What can hang from each mark:
Z971: Z857
Z84: Z857
Z973: Z857
Z360: Z857
Z698: Z857
Z820: Z805 Z857
Z857: Z84 Z360 Z698 Z820 Z971 Z973
Z805: Z698 Z820

Known rows, with every way that one mark hangs from another:
Z805(Z698(Z857)): [-0.96  0.53 -0.08 -0.25 -0.18 -0.88  1.89  1.56 -0.73  0.99 -0.01  0.18
  0.42 -1.62 -0.47  0.94 -0.76  1.29  0.10  0.44  3.06]
Z820(Z857(Z84 Z698 Z973)): [ 0.99 -0.48 -0.33  0.83  6.23  0.47 -2.76  1.44  2.74 -0.04  1.49  1.03
  3.17  1.49 -0.08 -5.35  0.09  2.18 -1.32  3.16  1.49]
Z84(Z857(Z360 Z820(Z805(Z698)) Z971 Z973)): [ 1.00  2.16 -1.64  1.10  4.11 -1.86 -1.40  1.63  3.39  0.86  2.99  2.08
  2.65 -0.09 -2.64 -6.13 -1.11 -1.50  0.56  3.43  2.56]
Z805(Z698 Z820(Z857(Z84 Z360 Z971 Z973))): [ 2.53  1.35 -0.84 -0.27  8.71 -2.27 -0.50  2.06  1.96  0.94  0.94  1.92
  3.20 -1.11 -0.52 -5.07 -1.51  1.15  0.41  3.31  3.48]
Z973(Z857(Z84 Z820(Z805(Z698)) Z971)): [ 1.54  1.16  1.09  1.49  3.44 -0.37 -2.30  1.39  1.22  1.29  1.43  2.05
  1.54 -0.17 -0.71 -4.77 -0.18  0.61  0.86  2.40  2.50]
Z857(Z84 Z360 Z698 Z971 Z973): [ 2.37 -0.18 -3.62  1.28  8.56 -0.48 -2.88  1.38  5.03  0.20  2.19  4.06
  3.23  1.11 -4.03 -6.87  1.95  0.42 -0.50  6.31  0.64]
Z805(Z820(Z857)): [ 1.37  0.57  1.23 -1.11  2.03 -0.18  0.26  0.65 -0.73  0.21 -0.71 -1.13
  2.20 -0.63  2.54 -1.06 -1.59  0.58 -0.34 -0.86  1.80]
Z973(Z857): [ 1.70  0.24  0.03  0.14 -1.21  0.34 -0.10  0.03 -0.71 -0.11 -0.15 -0.69
 -0.06 -0.20 -0.10 -1.70  0.20  0.59  0.58 -1.24  0.78]
Z698(Z857): [-0.58 -0.82 -0.70 -0.48 -1.96 -0.45  0.94  0.69  0.51  0.39 -0.52 -0.35
  0.89 -0.29 -0.21 -0.29  0.49  0.50 -0.51 -0.53  1.91]
Z857(Z698 Z820 Z971 Z973): [ 0.99  0.47 -1.61  1.22  5.28  0.46 -1.64  1.12  4.30  1.23  2.66  3.45
  3.20  1.58 -2.52 -3.11  2.30 -1.64 -1.14  6.31  2.50]
Z971(Z857(Z360 Z820(Z805) Z973)): [ 2.45  2.41 -0.84 -0.21  3.88 -1.75 -2.19 -0.14  4.88  0.87  3.43 -0.45
  1.41  2.13 -1.73 -3.50  2.04 -1.14  0.50  2.51  0.78]
Z973(Z857(Z698 Z971)): [ 2.24  0.42 -0.95  1.28  1.66  2.01 -1.29  0.80 -0.68  0.59 -0.09  1.84
  1.55 -0.19 -1.81 -2.26  2.16  0.67 -0.36  1.62  1.36]
Z973(Z857(Z84 Z698 Z820(Z805) Z971)): [ 2.18  0.50  0.34  1.79  4.33  1.33 -3.67  1.36  2.29  0.88  1.72  2.54
  3.17  0.88 -1.08 -5.87  0.99  0.58 -0.23  3.90  1.81]
Z84(Z857(Z360 Z698 Z820)): [ 0.15  1.38 -3.05 -0.22  2.57  0.08 -0.50  2.00  2.04 -0.56  1.86  0.42
  4.31 -0.43 -2.01 -6.01 -0.67 -1.36 -0.31  3.27  0.56]
Z973(Z857(Z698)): [ 2.00  0.56 -0.38  0.57  0.74  1.78 -0.68  0.65 -0.71 -0.04  0.41  0.16
  1.40 -0.21 -0.67 -1.95  0.63  1.35 -0.10  0.81  1.03]
Z973(Z857(Z360 Z820(Z805(Z698)))): [ 2.63  3.03  0.56  0.72  2.40 -0.78 -1.45  1.62  2.65  1.02  2.22  0.33
  1.74 -0.92  0.03 -3.45 -1.31  0.49  1.79  2.26  2.66]
Z971(Z857): [ 0.56  0.89 -0.56 -0.84  0.06 -0.12  0.07 -0.72 -1.32  0.28 -0.02 -1.43
 -0.56  0.80 -1.22  0.17  2.66 -0.24 -0.28 -1.20 -0.89]
Z360(Z857(Z84 Z971)): [ 1.01 -1.13 -2.12  0.67  3.15  0.46 -1.90  0.97  0.10 -0.69 -1.37  2.76
  0.43  0.03 -1.75 -4.79 -0.21 -0.68 -0.76  1.28 -1.17]
Z360(Z857(Z84 Z698 Z820 Z971 Z973)): [ 1.72 -0.62 -3.02  1.06  6.97  0.54 -2.76  1.84  3.93 -0.21  1.58  4.22
  3.13  1.50 -2.92 -7.34  0.28 -1.42 -1.58  6.12  0.81]

Rows:
[ 1.42 -0.06 -1.62  1.43  4.62  0.97 -1.54  0.50  2.21  0.82  1.50  3.16
  1.78  1.11 -2.79 -1.98  2.24 -0.17 -1.07  4.19  1.59] : Z857(Z698 Z971 Z973)
[ 1.34  1.32 -1.96  0.94  2.99 -1.51 -2.19  0.96  4.38  0.38  2.69  1.71
  2.94  0.87 -2.42 -7.00 -0.29 -2.22  0.14  2.78  1.60] : Z84(Z857(Z360 Z820(Z805) Z971 Z973))
[ 0.26 -0.81 -0.92 -0.06  4.07 -2.10 -1.08  0.51  4.92  0.01  2.91  1.17
  1.94  1.92 -1.03 -5.54 -0.30 -0.98 -0.17  3.81  1.25] : Z857(Z84 Z820 Z973)
[ 3.21  1.33 -2.40  1.18  3.47  1.34 -1.81  1.35  1.24  0.47  0.29  2.17
  2.43 -0.64 -2.59 -3.97  2.24  0.49  0.29  2.86  1.15] : Z973(Z857(Z360 Z698 Z971))
[ 1.54  2.05  0.94  1.97  7.29 -0.46 -4.04  2.41  2.14  1.33  0.57  2.30
  2.34 -0.75  0.11 -4.52 -0.76  2.49  0.51  2.64  1.96] : Z820(Z805(Z698) Z857(Z84 Z360 Z971))
[ 2.28 -0.10 -1.45  1.82  7.25  0.92 -4.26  1.68  4.33  0.20  2.19  4.20
  2.94  1.88 -2.02 -7.03 -0.63 -0.71 -1.30  5.90  0.88] : Z360(Z857(Z84 Z698 Z820(Z805) Z971 Z973))
[-0.13  1.71 -1.94  0.11  2.71 -1.63  0.76  2.68  2.64  1.72  0.78  2.23
  2.63 -1.74 -2.03 -1.89  0.82 -0.57  0.41  3.85  3.96] : Z805(Z698(Z857(Z360 Z820 Z971)))
[ 2.28  3.35 -0.57 -0.11  4.96 -2.05 -1.44  0.55  3.94  1.37  3.74 -0.06
  1.20  1.20 -1.90 -2.62  1.18 -0.57  0.90  3.20  1.76] : Z971(Z857(Z360 Z820(Z805(Z698)) Z973))
[ 1.22  1.85 -2.07  0.16  4.71  0.27 -1.39  1.95  4.34  0.33  2.21  1.52
  3.92 -0.02 -1.30 -3.41  0.59 -0.81 -0.06  5.58  1.02] : Z857(Z360 Z698 Z820)
[ 1.13 -1.26 -3.44  0.33  3.81 -2.34 -1.04  1.30  5.01  0.47  0.85  2.53
  2.41  0.60 -3.23 -6.23  1.84  0.16 -0.25  3.15  2.29] : Z698(Z857(Z84 Z360 Z971 Z973))
[ 1.21  0.87  2.00  2.23  6.84 -0.58 -3.69  1.52  2.13  1.54  1.54  2.38
  1.45  0.59  0.18 -3.97 -0.77  2.40 -0.20  2.39  2.95] : Z820(Z805(Z698) Z857(Z84 Z971 Z973))
[ 1.42 -0.84 -2.57  0.62  5.06 -0.87 -2.16  1.17  3.88 -0.26  1.05  3.37
  1.75  1.47 -2.39 -7.05 -0.20 -2.04 -0.87  4.02  0.56] : Z360(Z857(Z84 Z820 Z971 Z973))
[ 2.43  0.73 -3.32 -0.35  6.81 -0.91 -1.92  0.41  3.18 -0.16  2.49  0.48
  2.14  1.91 -3.71 -5.76  2.78  0.80 -0.37  3.60 -0.60] : Z971(Z857(Z84 Z360 Z698 Z973))
[ 2.08 -1.08 -3.00  1.29  6.40  1.03 -2.69  1.30  2.06 -0.57  0.50  3.95
  1.86  1.18 -3.14 -6.16  0.25 -0.08 -1.48  4.29 -0.04] : Z360(Z857(Z84 Z698 Z971 Z973))
[ 1.80 -1.42 -2.55  0.86  4.45 -0.41 -1.97  0.59  2.04 -0.62  0.03  3.17
  0.44  1.08 -2.56 -5.87 -0.19 -0.75 -0.84  2.24 -0.29] : Z360(Z857(Z84 Z971 Z973))
